Each row comes from the steps of one path. Every step used is in the known rows, and no mark comes twice. Write the path behind each row, first mark first.
Known rows:
z-j-l: [ 5.736 -0.062  3.038 -2.142  0.857 -0.338 -1.901 -1.353  1.440  3.519
  0.769  1.030 -0.274  0.225 -3.404 -2.287  0.559  0.792 -4.834  1.416
  1.053]
r-k: [-2.108 -0.436 -4.499  0.053  1.351 -0.069 -1.281 -0.109 -0.695 -1.040
 -0.184  1.061  1.170  1.024 -0.042 -2.442  1.491 -0.918 -0.854  1.722
 -0.336]
u-w: [-1.198  0.943 -0.589  1.067 -0.159 -0.536 -0.409 -2.316 -1.227  0.674
 -1.651 -0.805 -0.155 -0.398 -0.555  4.465 -1.780  1.831 -1.123  0.934
 -0.943]
l-r-k-j-u: [-2.386 -2.174 -0.010  0.946  2.893 -0.662 -1.948  6.321  0.195 -0.093
  2.262  1.340 -0.055 -2.173 -1.164 -4.192  1.647 -2.054  0.767 -0.400
 -1.699]
j-u-w-l: [ 1.307  0.445 -1.697 -0.700  0.011  0.630 -1.211  1.432 -0.791  3.769
 -0.096 -0.375 -1.384 -3.679 -1.204  5.547 -8.199  0.032 -1.404  1.707
 -1.577]
m-w-l-r-k-j: [ 1.811  0.643 -1.508 -0.408  2.790  0.793 -2.332  1.746 -1.564 -0.656
 -1.007  1.493 -0.662 -1.529 -1.174 -0.010  1.102 -1.615  1.318  0.191
 -3.470]
j-l: [ 4.813 -1.018  1.573 -1.287  0.956  0.145 -0.679 -1.021 -0.201  1.231
  0.736 -0.386 -0.089 -1.316 -2.273 -0.941 -0.738  1.284 -2.723  0.470
  0.181]
z-j-u: [-0.177 -1.660  0.190 -1.617 -0.330 -0.060 -1.326  3.634  2.727  3.893
  2.618  1.978 -0.509 -0.003 -3.214 -1.741 -0.420 -0.768 -1.638  1.220
  0.928]
l-j-u-w-m: [ 0.781  0.376  2.291  2.072  0.419 -0.440 -3.040  1.565  1.734 -0.417
  0.507  0.721  0.593 -1.167  1.258  1.785 -0.518  1.901 -4.987  1.835
 -0.703]
w-l-j-u: [ 2.115 -1.692  1.945  1.216  0.851  0.642 -2.097  4.102 -0.020  3.479
  0.327 -0.430 -1.202 -2.783  0.180  0.403 -2.905 -0.136 -2.373  0.414
 -0.050]
w-l-j: [ 3.321  0.365  2.751  1.699  1.444  0.514 -1.832  0.811 -1.602  1.674
 -2.264 -1.103 -0.999 -1.086  1.384  1.120 -0.982  0.111 -3.041 -0.200
 -0.161]
j-l-r: [ 4.452  1.577  3.799 -0.589  2.566  0.276 -1.378 -0.615 -0.409  2.453
  0.170 -0.286 -0.178 -3.009 -1.695 -0.995 -0.830  1.037 -3.090 -0.538
 -0.969]
j-u-w-l-r: [ 1.360  2.461  1.049  0.228  1.547  0.877 -1.867  2.174 -1.211  4.795
 -0.388 -0.134 -1.706 -5.800 -1.333  6.168 -8.202 -0.073 -2.366  1.081
 -2.644]
r-k-w-l-j-u: [-2.616 -3.554  3.086 -0.130  4.463  0.497 -3.132  5.776 -1.574  1.633
 -0.290 -0.201  0.333 -2.405  1.690  1.051 -0.027 -0.426 -2.675  1.553
 -0.156]
k-r: [-0.162 -0.499  2.271 -1.333  1.602  0.412 -0.119 -1.554 -1.106 -1.542
  0.810  0.196  0.521  0.831  0.228  1.272  1.949 -0.958 -1.130 -2.563
  1.295]
j-l-r-k-w-u: [ 1.554  0.397  2.006 -0.892  6.143  0.233 -2.313  0.977 -1.160  0.829
 -0.578  2.021  1.876 -4.221  3.029  2.344  1.941  0.907 -3.000  1.231
 -1.028]
z-j-l-r-k-w: [ 0.897 -0.490  6.445 -2.517  6.088 -0.186 -3.612  0.944 -0.068  2.045
 -0.322  1.251  1.096 -0.795 -0.892 -1.327  4.029  0.320 -5.408  1.534
 -0.068]
r-k-j-u-w-l: [ 0.041 -2.357 -2.789  0.064  1.703 -0.371 -2.367  3.188 -1.370  1.068
  0.121 -0.022 -1.206 -2.280 -0.308  2.442 -4.836 -1.451 -0.548  2.172
 -2.167]
w-u: [ 1.232  1.046 -2.626  1.150  0.294 -0.123  0.141 -0.281  0.751  0.848
  0.210  2.008  0.632 -1.415  2.836  2.441 -0.476  0.126  0.387  0.861
 -0.011]
w-l: [ 3.682  1.015  0.196 -0.581  0.553  0.964 -0.350 -0.007 -0.688  1.480
 -0.769 -0.504 -1.095 -1.247  1.224  2.658 -4.203 -1.137 -1.118  0.465
 -0.564]
j-l-r-k-w-m: [ 2.741  1.698  6.693 -2.523  5.580  0.515 -3.275  0.894  0.588 -2.644
  0.239  1.365  2.055 -1.540  2.372 -0.357  2.528 -0.389 -5.672  1.826
 -1.281]

Which path is each row?
[-3.906 -1.263 -1.043  1.901  2.833 -1.124 -2.611  3.620 -1.114  0.478
  0.557  0.636 -0.128 -2.657 -0.325  0.096 -0.067 -0.121 -0.760  0.722
 -2.531]  l-r-k-j-u-w
[ 2.310  0.667  0.857  0.624  3.838  0.018 -2.376  3.294 -1.972 -0.246
 -1.421  0.025 -1.122 -1.533  2.413 -1.196 -0.913 -3.341 -0.561  0.076
 -2.370]  w-l-r-k-j
[ 3.105  0.096  0.631  0.779  0.249  1.168 -1.639 -1.173 -1.002  1.226
 -1.785  0.155 -0.593 -0.745 -1.714  2.796  1.060  1.410 -0.848  0.115
 -1.527]  m-w-l-j
[ 1.974  0.268  3.026  0.744  2.129 -0.184 -1.713  4.134 -1.257  3.815
  0.136 -0.867 -2.397 -5.022 -0.455  4.411 -6.333 -0.807 -0.373 -0.762
 -3.048]  k-j-u-w-l-r
[ 1.364  2.942 -1.855 -0.092  3.268  1.091 -2.538  1.135 -1.466  1.510
 -1.773  0.718 -0.195 -2.022  1.583 -0.051 -2.365 -2.749 -2.483  1.382
 -1.835]  w-l-r-k
[-1.299 -0.772  1.531 -2.327  4.152  0.712 -1.552  1.320 -2.057 -0.634
 -1.511 -0.192  0.346 -1.050  2.341  3.296 -1.268 -1.969 -0.597  1.735
 -0.514]  r-k-w-l
[ 1.385  0.667 -5.833  0.080 -0.780  0.537  0.126 -2.270  1.235  0.217
  0.494  3.427  1.082 -1.091 -0.561  4.024  1.589  1.618  2.689  0.915
 -1.157]  m-w-u
[ 2.651  1.598  2.229  2.289  1.559  0.148 -2.216 -1.914 -2.746  2.784
 -3.647 -2.006 -1.461 -1.620  1.290  5.261 -2.286  1.735 -3.949  1.184
 -1.093]  u-w-l-j
[-0.987 -0.746  1.956 -0.142  2.722 -0.121  0.374  0.910 -0.017 -0.467
 -0.113  1.411  0.883 -2.414  4.681  5.517  1.108  0.930  1.646  0.050
  0.345]  k-w-u
[ 3.726  1.237  0.996 -1.531  3.716 -0.062 -3.846 -0.370  0.627  3.133
 -0.240  2.026  0.693 -0.109 -3.951 -4.189  2.451 -0.767 -6.241  2.349
 -0.235]  z-j-l-r-k
[-0.869 -0.284 -0.798 -0.625 -0.490 -0.638 -1.944  0.464  1.714  4.452
  0.813  1.331 -0.597 -0.795 -2.888  2.530 -2.372  1.048 -2.342  2.190
  0.334]  z-j-u-w
[ 1.905  0.939 -0.168 -0.433  3.493  0.268 -2.741 -0.026 -1.058  0.797
 -0.117  0.913  0.865 -1.987 -2.207 -3.483  0.723 -0.168 -4.531  1.510
 -1.352]  j-l-r-k
[ 1.072  2.021  0.112  1.602  3.629 -0.476 -2.871  0.448 -3.453  0.595
 -2.780 -0.530 -1.271 -2.404  1.986  3.091 -2.533 -1.319 -1.864  1.160
 -3.133]  u-w-l-r-k-j
[ 0.001  0.819  7.092 -1.988  2.125  0.047 -0.451  1.194  1.318 -3.827
  0.453  0.499  1.287  0.180  3.973  2.513  1.285 -0.292 -1.145  0.278
  0.041]  k-w-m
[-1.835  2.544  5.054 -1.356  4.827  0.361 -2.544  2.593  0.475 -3.792
 -0.381  1.478  2.060 -0.354  5.263 -0.003  3.049 -1.354 -2.879  1.140
 -1.437]  l-r-k-w-m
[-0.826  2.075 -3.442  0.213  3.012  0.724 -3.044  2.256 -1.468  4.118
 -0.921  0.831 -0.528 -4.923 -0.867  3.590 -6.714 -1.049 -3.001  2.816
 -2.737]  j-u-w-l-r-k
[ 3.468  0.822 -1.796 -1.783 -1.004  1.497 -0.405 -1.329 -0.460  1.333
 -0.471  0.675 -0.645 -0.887 -2.210  3.421 -2.402  0.036  1.424  0.814
 -2.066]  m-w-l
[-1.295 -0.434  0.660  1.331  3.359 -0.672 -1.704  2.595 -1.336 -1.348
 -0.327  0.495 -0.091 -0.153  1.845 -3.612  3.567 -1.757  0.343 -0.399
 -1.769]  l-r-k-j
[ 3.760  1.826  8.320 -3.796  6.138  0.145 -4.410  1.456  1.918 -0.585
  0.374  2.525  1.836 -0.038  1.365 -1.829  3.807 -0.553 -6.956  2.448
 -0.264]  z-j-l-r-k-w-m
[-1.379 -1.627  4.043  0.469  5.141  0.246 -2.738  1.933 -2.849 -0.370
 -2.666 -0.694  0.463 -0.811  3.414  1.504  2.079 -0.298 -2.492  1.441
 -0.305]  r-k-w-l-j
